Each row comes from the steps of one walk. Every step used is in the known rows, and no mark comes twice. Write the walk behind each row, first mark first.
Known rows:
vunus-lerer: [ -4   3   3   9   3   5 -10 -24   1  11  14   3 -11 -11 -29  -2  -6  13
   1  17  -9   6  23   9   2  -9   5   4  -4   0   3  11  -4 -22  -5  -3
   1  -2 -20   1  -5  -8  17   3   8 -16  -7 -17]
nezif-gedal-lerer-vunus-rulot-gilut: [-17  22  23  11   9 -11 -22 -20  -4  -9  10  23  31  -7  48   1  -9  13
   8  12  -2  24  -1   3  30  -1   1   3   2 -59 -41   3  40 -38 -27 -42
  19  32 -37   2  20  12  30  -1  -1 -29 -22 -10]
kogubi-zivu-lerer-vunus: [-14 -37  34   8   7  18 -29 -25  -4  25  25  35  48   5  -3  -9  -8  20
  10  -5  -5  12  -1  16  -3  -7   4   2  -6 -34   2   6  38   8   9   6
   0 -12 -51 -12   4   7  33  15  -7 -36 -15   1]
rulot-gedal-lerer-vunus: [-33  -1  -4  10   9   3  28 -21  13  17  18 -10   9   9   1   4 -19   0
  13  20 -15  10  27   8  10  -8 -11   3   5 -54 -24   6  60 -54   0 -24
   4  11 -50   6  18  25  32  17  -1 -11 -21   3]
vunus-rulot-gilut: [ -2  10   6  -8  -4 -13 -37  14 -10 -14  -3  24  16   6  27  -4   2  21
 -14 -15  13   7 -11   0  14  -8   4  -2  -8 -14 -15  -4  -4  16 -22  -2
  13  15   6   8   1   2  25  -4   7 -16  -1 -13]
rulot-gilut-gifep: [  5  23  -9 -14   6  -9 -27  15   9 -12 -12   0  31 -19   2   2  -2   2
 -19 -24  -6  -1  11  -1   4  -5 -11   4   2   2   6  11   6 -13   4   7
  11 -10 -12  12  19   5   9  -2   5  -5   2   9]
ribu-gilut-gifep: [ 12  35  -1  -2  10  -8 -33  -6   7 -14   7 -39  42 -22  -5   3  -5 -10
  -8 -10 -15  -2   8   5 -13   6   1  11   0  -6  20  11  29 -52  27   5
   4 -15 -18   8   7   8   2   3  16  14  -3  -1]
gilut-rulot-gedal: [-28 -16 -10  -3   1   0  42 -15   3  -7   7 -45  -2  15  11 -11  -4   3
   2  -7  -1   2  -5  10   7  15 -19   3  -3   1 -12 -18   4   1  -2 -18
  -9 -12  -8   5  13  15  26  18  11   2 -23 -18]
vunus-rulot: [  2   5  18   8  -4  -7 -22  -9 -17  -5  12  -2  12  13  20  -3  -2  14
  -5   9   8   8 -11   1   6  -4  11  -5  -7 -12  -3 -12  13   7 -15  -1
   4   6   1  10 -10  -1  18   2   2  -8  -8 -18]
gilut-ribu: [  2  16 -12   3   1  -4   9  -9   8  10  -2 -18  -7   3  -7   6  -3   2
   8  -4   0   6  12   6   2  -5   3   6   0   8  17  29  14 -14  10  -1
  -1  -6  12   3  16  -1  -8   0   5  -1  -6  -7]
nezif-gedal-lerer-zivu-rulot: [-16  -3  50  40   8  -3  -2 -45   2   3  25  36  54 -15   6 -15  -8 -12
   9  11  -5  27 -13   6  16  26  10   6   7 -40 -19  19  52 -21   1 -19
  -2  28 -53 -11   0   4  18  11  15 -35 -29  13]
geveba-mame: [  7 -24   3  16   0  -2  14   7  -6  -4  10  12 -21   0   6   8  -4  -2
  -1   8   4  -3  -3  -3  -7 -15  -8   3   0  -6  12 -10   4   6 -10   4
  -4   1  11   0  -5  -2 -23  -1  -1  11   4 -25]
gilut-lerer-gedal: [-14 -22  -8   3  -1   2  19 -11 -18  14   2  -4 -16  18   2   3  -3   7
   9  -2   4  -3  11   3  16  -1 -12  -4  -8 -21  -1 -16  -5 -10   9  20
  -8  10 -24   4  10   2  31   8  18   7  -6 -23]
kogubi-zivu-lerer-vunus-rulot-gedal: [-28 -41  52  10   0   3 -20 -45 -13  19  41  16  64  28   2 -13 -12  31
   2  15  -2  22   6  25   3  -6   4  -6 -11 -52 -11  -8  58   2  -2  -4
  -1  -3 -60   5   8  20  72  28   1 -42 -35  -4]
mame-geveba-lerer-vunus: [ -8  -8 -11  -7   5  18  26  -2  -5  24  28  10 -24  14   9   9  -7  28
  27  43  -8  -3  -1  -4   1 -19 -10  12   6 -34   3 -29  14 -44  -7  10
  24  16 -20  -2   2   6 -25   4  -4 -23   1  -9]
kogubi-zivu-rulot-gedal: [-22 -41  43  -3  -7  -5  -2 -33 -10   0  28  17  35   6   4 -15  -6   2
  -8   4   3  19   1  16  -3  16   1  -4  -2 -26  -6 -10  31  23  10   8
  -9 -11 -25   1  -3  16  36  19  12 -18 -22  23]
nezif-gedal-lerer-vunus-rulot-zivu-kogubi: [ -4 -24  46  16   1   3 -19 -46  -8   6  24  -6  44 -13  12  -1  -8   9
   1  32 -14  29   5  13  11  12   9  -5  -2 -40 -41  51  53 -30 -16 -48
   9  34 -13  13  28   8  39   0   1 -52 -26   9]
luri-gilut-gifep: [ 27  16  -1  13   8  -7 -14  -6   0  -1   0 -39  75 -12 -29   3  -4 -10
 -20  -7  -8   0  15   1   1   1 -12  16   5 -13  28   3  11 -39  11  22
   0 -33 -39  15  26   2  -4  16  -2   7 -11 -25]
vunus-lerer-gedal-nezif: [ -9 -13  22   6   7  -8  24 -44   3  21  11  18 -22  18   6  12   4  23
  16  43 -26  11  44   4   7 -13  -2  -7 -13 -19  -6   3   3 -35   6  22
  -1  12 -52  19   1  -9  31  21  21 -23 -17  -4]
gifep-gilut: [  6   2   0  -4   7  -3   2  -2  22 -10   0 -14  23   4   9  -7  -2  -9
   0   1 -15  -1  20  -5  -6  -2   1   4  -1  -8  18   5  -3 -24  12   4
   1 -13 -20   0  21   0   4   0   5  11   0 -14]
geveba-rulot: [  4 -17  13  -8   0  -4  10   0  -7   4  14  -5 -24   9  -8  -1  -1  18
  -6  10   5   2 -14  -5  -1  -6   5   6   9   2  -3 -35 -17  -1  -5  14
  10   7   6   1 -21  -9 -11   0   2  -4   3   3]
lerer-vunus-rulot: [ -6  10  18   8   0  -1 -20 -12  -9   8  13  -4  26  29  27   2  -5  22
   2  11   7   5  -1   5   9  -8   5  -3  -6 -39  -9 -16  47  -5 -22  -7
  10  11 -38  14  -2  11  30   9  -3 -13 -13 -18]
mame-geveba-rulot: [  5 -24   0  -2  -3   4  21   9 -27  11  23  15 -49  19   0   1  -1  23
   7  31   4   1 -16 -16   1 -16   0   5  10  -8   0 -43  -9  -4  -1  13
  15  11  27   3 -19  -8 -38  -4  -7  -8  14   2]
zivu-kogubi: [ 10 -22  11  -3   2   5  -9 -12   7  -8  -4  -7  -9 -13 -16   3   2   5
  -6  -9  -3   5   3   9  -4   4   3   0  -5  11  -5  30  -5  27   7   4
  -3  -5  13   3  -3  -8  11  -5   1 -13   9  18]
vunus-rulot-gedal: [-14  -4  17  -1  -8 -15   8 -22  -5  -6  17 -19  12  18   5   0  -6  13
  -8  17   2   9  10  10   5   3  -2  -6  -6 -17 -16 -16  23 -11 -11 -11
  -2   7  -7  17   6  14  36  14   9  -6 -20  -3]
rulot-zivu: [  0 -19  -2  -6  -8   3   3  11   0  17   6   2  19   3 -12  -6   3  -1
 -10   5  -5   3  -4  -1  -6   5  -1  -4   1   9 -11  29   0 -10  -2  -9
   4  13  18   4  20   8   4  -3   1 -17  -7   5]
kogubi-zivu-rulot-gedal-lerer: [-33 -35  44   9   0  -1   0 -38 -13   6  35  28  23  -4   1 -16 -19  -5
   1  11  -5  28   2  12   6   6   9  -1   3 -51  -7   3  42  -4  16 -12
  -8  -4 -27  -5  -7  15  38  21  11 -20 -28  15]
nezif-gedal-lerer-zivu: [ -8   0  20  26   8   0  18 -37  13   1  14  17  30 -16  16  -5  -9 -16
   9   9 -13  17   3   3  10  20  -1   6   8 -14 -16  47  41 -41   1 -26
  -1  33 -36  -8  10   0   8   4   0 -25 -20  16]
gilut-luri: [ 12  29 -11  13  -1  -2  -9  -1 -19   1   9 -22  49   9  10   5  -4  -3
  -5   7   4  -1  17   3   0  -6  -1   6   0   7   9  12  19 -26   9   2
  -4   3   4  -1  21  -2  -7 -10   9   3  -1  -8]
gifep-gilut-lerer-gedal-rulot: [ -6 -16   8  -5   5  -7  31 -12 -12  -8   4   2  45  15  21 -16  -9   1
  17  16 -13   5  36  -9  27   2   1 -12 -14 -42  27 -12  -8 -49  11  27
  -9  13 -52   0   9  10  47  10  30  17 -14 -34]
mame-geveba: [ -2  -7 -15   5  -3  10  14   9 -19   8   9  21 -24   8   7   4  -2   3
  11  20   0   0  -1 -10   2 -12  -7   1   1  -9   5  -9   3   0   4  -3
   6   5  19   2   2   1 -24  -4 -12  -5   9   3]
zivu-rulot-gedal: [-21 -12  27   7  -3  -9   7 -17   1   1  17   1  19  12 -14  -8  -1   2
  -2  13   4  12   1   9   5  15  -4  -2   1 -30 -15 -24  21   1   5   4
  -4  -4 -26   4   6  17  29  16  22  -8 -20  16]
gifep-gilut-lerer-vunus: [-12  -6 -11   0   9   7   7  -6   1   5   8 -16  21  10  19  -4 -12  -3
   9 -10  -6  -6  30  -1  13  -8  -6   5  -6 -40   9 -25  14 -39   6   4
  -1  -1 -68   0  24   6  27   3   7   6  -6 -49]
ribu-gilut: [  0  21  -3   2   3  -5 -18   6   9  -9   4 -12  13  -9   6  -2   1  -5
   2 -11  -4  -1  -6   5  -9   6   3   7  -2  -3   2   6  10 -24  16  -1
   4   3  -4  -5   1   6   0  -4  12   9   2  -1]
kogubi-zivu-lerer: [ -5 -43  35   6   4  13 -26 -19 -10  12  23  38  29 -11 -14 -12  -4  11
   2  -6  -4  15 -10  14  -4  -3  12  -2  -6 -10  11  14   2  29  15  11
  -8 -16 -10 -17  -3  -3  24   9   0 -28 -11   2]
mame-geveba-rulot-gilut-ribu: [  0  -1 -27  -9  -1  -7  14  24 -11  12  10  23 -40  10  -3   6   0  35
   6   3   8   8  -4 -10  13 -25  -5  13  10   1   5  -6 -12 -13   1  12
  25  12  44   3   9  -5 -36 -11   0 -19  14   4]
nezif-gedal-rulot-zivu-lerer-vunus: [ -5 -22  48  14   3   0   6 -23  -8  10  24  30 103  -6 -13 -21   1  11
  16  38 -16  25   0   3  16  21   5 -15  -5 -38 -23  16  18 -50 -15 -26
   7  29 -56 -15  28  22  43   7  15 -49 -42  12]

Write each row's walk:
[-11  14 -12   5   8   1  -6   4   1 -16   5 -38   8  -2  29 -14   1  -2
   6 -31  -2  -2 -29   8   0  15  -4  14  -7   1   0 -10   6 -11  10 -13
   0  -9  -3  -6  -3   8  10   5  17  11 -10 -32]
ribu-gilut-rulot
[  4   6  30   0  -3 -17  22 -25 -12 -27   2   8  48 -21  20  -8  -1  -7
  12  30  -6  17   5  -5  19  27   3 -12  -4 -12  -6   2 -14 -29 -11 -19
  -1  25 -17  -9  -5   6   6  -1   9  -6 -19  19]
nezif-gedal-rulot
[ -4  -4  17   4   2  -2  13 -30 -10   9  12  13  24   9 -14 -11  -5  25
  16  44 -17  14  34   2  19  -4   7 -11 -16 -29  14  13   9 -45  -9  15
   3  16 -47   7 -11   6  50  16  28 -13 -21  -4]
vunus-lerer-gedal-rulot
[-25 -10  34   2  -1 -21  25 -34  -6   7  18  -1  19  43  45  12  -1  19
   5  33 -10  11  29   5  11  -4  -7 -13  -9 -47 -29 -32  42 -31 -14  -6
   5  24 -63  28  10  18  44  25   3 -27 -32   2]
lerer-vunus-rulot-gedal-nezif
[ -9 -17  21  -4   2 -14  35 -23   1  12  -3  14 -10  28  33  14  11  10
  13  27 -15   4  21  -6   5  -3  -8 -10  -5 -18  -7  -7   2 -14  11  28
  -2  15 -38  18   9   0  16  18  11  -6 -12  14]
lerer-gedal-nezif
[-14  -1 -10   4   4  -4  -1  -4 -13   3   6 -11  -1   6   5   4  -1   1
  12 -12  -2  -4   8   9   9   4  -7   7 -10 -26   1  -8   7 -34  23  21
  -5  13 -26   0   9   7  30   5  27  17  -5 -27]
ribu-gilut-lerer-gedal
[ -9 -23  -8 -11   1  12  43 -11  -8  24  23  11 -41  21  -4  10   2  32
  26  55 -13  -1   2  -8   0 -16 -11   8   4 -21  13 -21  -2 -42   9  31
  16  16   2   4   5  -2 -21  11  11 -11   2   4]
mame-geveba-lerer-gedal
[  3  43  -5  10   0 -10 -42  10 -22  -4  12  -2  87  32  44   5  -5  27
 -11  -6  16   4  13   7  17 -17  -3   5  -9 -30 -16   0  52 -22 -20  -5
  18  22 -31  11  28  11  33 -10  10 -22  -9 -22]
lerer-vunus-rulot-gilut-luri
[ -1 -24   4  13   5   7 -14 -12   7 -10  10  -3  24 -15 -20  -1  -4  -5
  -7 -47  -1   0   6  23   1  18  -2  11 -13  -4  -1  53  16  -1  26  14
  -6  15 -29  -6  -4  -3  38  -4  23 -21   3 -11]
ribu-gilut-lerer-zivu-kogubi
[-44  14 -15  16  16   4  24 -17  18  -1  23 -48  22   8  32 -10 -18  -1
  21 -11 -16   7  -2  15   8   7 -14  17  -3 -55 -21  -3  66 -68  10 -38
   2   0 -57  -1  17  34  43  22  20   1 -31 -29]
ribu-gilut-rulot-gedal-lerer-vunus
[  7  19 -15  -1   7  -6  11 -13  30  -2   0 -34  19   2   4  -4  -4  -3
   6  -4 -16   5  34   0  -4  -8   4   9   1   2  35  32  15 -42  21   3
  -2 -15  -3   3  35   1  -2   2   6  10  -6 -20]
gifep-gilut-ribu
[-42 -19  -7  24   9   8  51 -28  18   6  21 -20  21  16  17 -18 -14  -4
   4 -17 -11  10   0  12  14  13 -14  12   1 -20 -14  26  42 -27   5 -26
  -7  12 -38   1  11  19  43  27   7 -20 -32 -16]
gilut-rulot-gedal-lerer-zivu
[-25  -4   0   5   4  -4  28 -19   7   5  15  -7 -11  -3  -9  -2 -15 -10
   4  19 -15  11  20   6   8   0  -5   3   5 -28 -15  12  23 -41   7 -24
  -4   8 -10   1  13  14  22  11   7  -3 -17   3]
rulot-gedal-lerer
[-36 -24  27   7  -4 -18  29 -34 -26   9  23  -1   3  41  41  13  -8  15
   7  20   0   7  27   8  25  -3 -10 -12 -14 -59 -35 -47  20 -29 -12  -3
  -3  24 -69  21   7  11  58  25  13 -25 -32 -36]
gilut-lerer-vunus-rulot-gedal-nezif
[ -8  -2  -9  -2  11   5  15  -7  14 -19   5 -38  16   8  35 -19  -2  -3
   5 -16  -8  -2  -3  -4   4   6  -4   7  -4  -3  17 -17 -11 -11   9  -5
  -5 -22 -16   1  16   2  13   9  11  14 -12 -46]
gifep-gilut-rulot
[-16 -25  23  -7   5  -6  -8 -13  -3  12   6  58  72   3  -3 -19  -3  36
  16  -6  -9  30  14  11  24  -6   9  -8 -14 -28  26  55   9  -4  16  29
   3   6 -25 -11  15  10  57  13  24 -30 -24  11]
kogubi-zivu-lerer-gedal-rulot-gilut-ribu
[-24 -19  31  18  -2  -6  15 -28  15   5  24  12  53  23 -15 -13  -2   2
  -8  -2   5  11   3  13   3  19  -4   0  -2 -24 -12   3  50   2   5   9
  -4  12 -58   3   7  20  42  21  21 -25 -25  28]
lerer-zivu-rulot-gedal
[ -5 -14  -7 -11   0  15  29   1  -9  12  25  13 -42   2  -7   4  -3  20
  17  42  -8  -2 -10  -8  -2 -17  -5  12   6  -6  13 -22 -23 -31   1  13
  16  11  19  -5  -7  -6 -38   0   3 -16   8  -8]
mame-geveba-lerer
[-21 -16 -20 -10   1  -4   5  14  -9   5 -10  25  -8   9  10   6   1  14
   2 -25   7  -2   9   3  26  -4 -16   0  -9 -22 -14  -8 -22  -1   1  23
   1  14 -21   3  23   5  37   0  22   0   0 -18]
rulot-gilut-lerer-gedal
[ 18  32 -12  11   7  -5  -8  -7   3 -10  11 -35  70   9  24  -2  -6 -11
  -6  10 -11  -2  38  -3  -6  -7   1   9  -1   2  27  14  24 -53  20   8
  -3 -11 -22   0  35  -2  -1 -10  15  13  -1 -23]
gifep-gilut-luri
[ -3 -31   0  -1   1  10 -12   2  11 -13   7 -41  24 -15  -1 -19   7   1
 -11 -31 -10   5 -23  15 -11  22  -1   9 -11  18 -12  45   5   3  15 -15
   0  -6  27   1  19   7  24  -2  18 -20 -10 -12]
ribu-gilut-rulot-zivu-kogubi
[  4 -23  33  23   9   5  10 -52  21  -8  10  13  27 -29  -3   1  -7 -14
   3   0 -16  22  10  13   8  25   1   7   3  -6 -16  76  35 -12  11 -23
  -4  24 -24  -6   6  -8  17   0   3 -36 -11  35]
nezif-gedal-lerer-zivu-kogubi
[ 12 -42  29  -9  -8   2   3   1  -6 -11   2  13  46 -13 -22 -18   2   5
 -11  15 -11  16   8   3   5  15   9 -17 -10  -1  -5  56  -9   0  -4  -2
   1  20  21   2   0   6  29  -5  14 -33  -9  27]
gedal-rulot-zivu-kogubi
[-15  14   8  27   7  -4 -32 -19  19  15  17  36  47  -1 -31 -12  -3  27
  -4 -23   6  21  18  19  16  -6   8  14  -8 -13   5  56  38 -11   0  14
  11   8 -49   2  16   1  39   8  32 -55 -19 -12]
vunus-lerer-zivu-rulot-gilut-ribu
[-28 -59  41  -8  -1 -13  -3 -15 -32   8   7  77  10  19  55  -2   4  17
   5 -18   4  17   2   6  28   2  -3 -11 -15 -51 -15 -25 -18  33  12  45
  -4  14 -57   3  -4  -1  50  15  28 -31 -20  -6]
kogubi-zivu-rulot-gilut-lerer-gedal-nezif
[  7 -30  19  17   6  15 -13 -43  21   6  16   8  13 -13 -45  -2  -3  16
 -10  -8 -12   9  27  23  -3   1   6   6 -11  15   4  69  26   4   5  11
   0  10 -38   7  -7 -12  40   4  11 -48  -3  12]
vunus-lerer-zivu-kogubi
[-24 -29  38   7   1  -2  28 -33  24   9  40   2  35  17 -28 -11  -6  16
  -1  23  -4  11  -3  16  -2  13  -3  10   3 -25  -8 -10  30 -30   6  30
   7  20 -60  -1  -5  13  28  23  37 -35 -28  14]
geveba-lerer-zivu-rulot-gedal
[-17  -5  11  13  -2   2 -15 -11 -37  10  16  -6   8  23  25   3 -13  20
   5  -4  14   2  -5   7  23 -10   3  -2 -13 -49 -12 -35  26  -9 -20  -7
   2  16 -42   8  -6   7  40   6   1 -15 -14 -55]
gilut-lerer-vunus-rulot
[-11 -34   9  10  11  15  -6  -3  13  10  21 -18  52   9  -7 -35   3   8
   1  -8 -18   8 -14  -1  -2   3   3   7  -6  -5  10   4 -15 -14  14  -9
  -6 -23 -20  -9  41   7  35  11  21 -23 -27 -48]
gifep-gilut-rulot-zivu-lerer
[-31  -6 -10   5  15   2  48 -25  24 -15  17 -49   7   4  25 -21 -17 -11
  11   1 -23  10  19   3   9   3  -8  10   0 -30   3  -2  14 -53  16 -26
  -9 -21 -31   2  30  16  33  20  15  10 -28 -39]
gifep-gilut-rulot-gedal-lerer
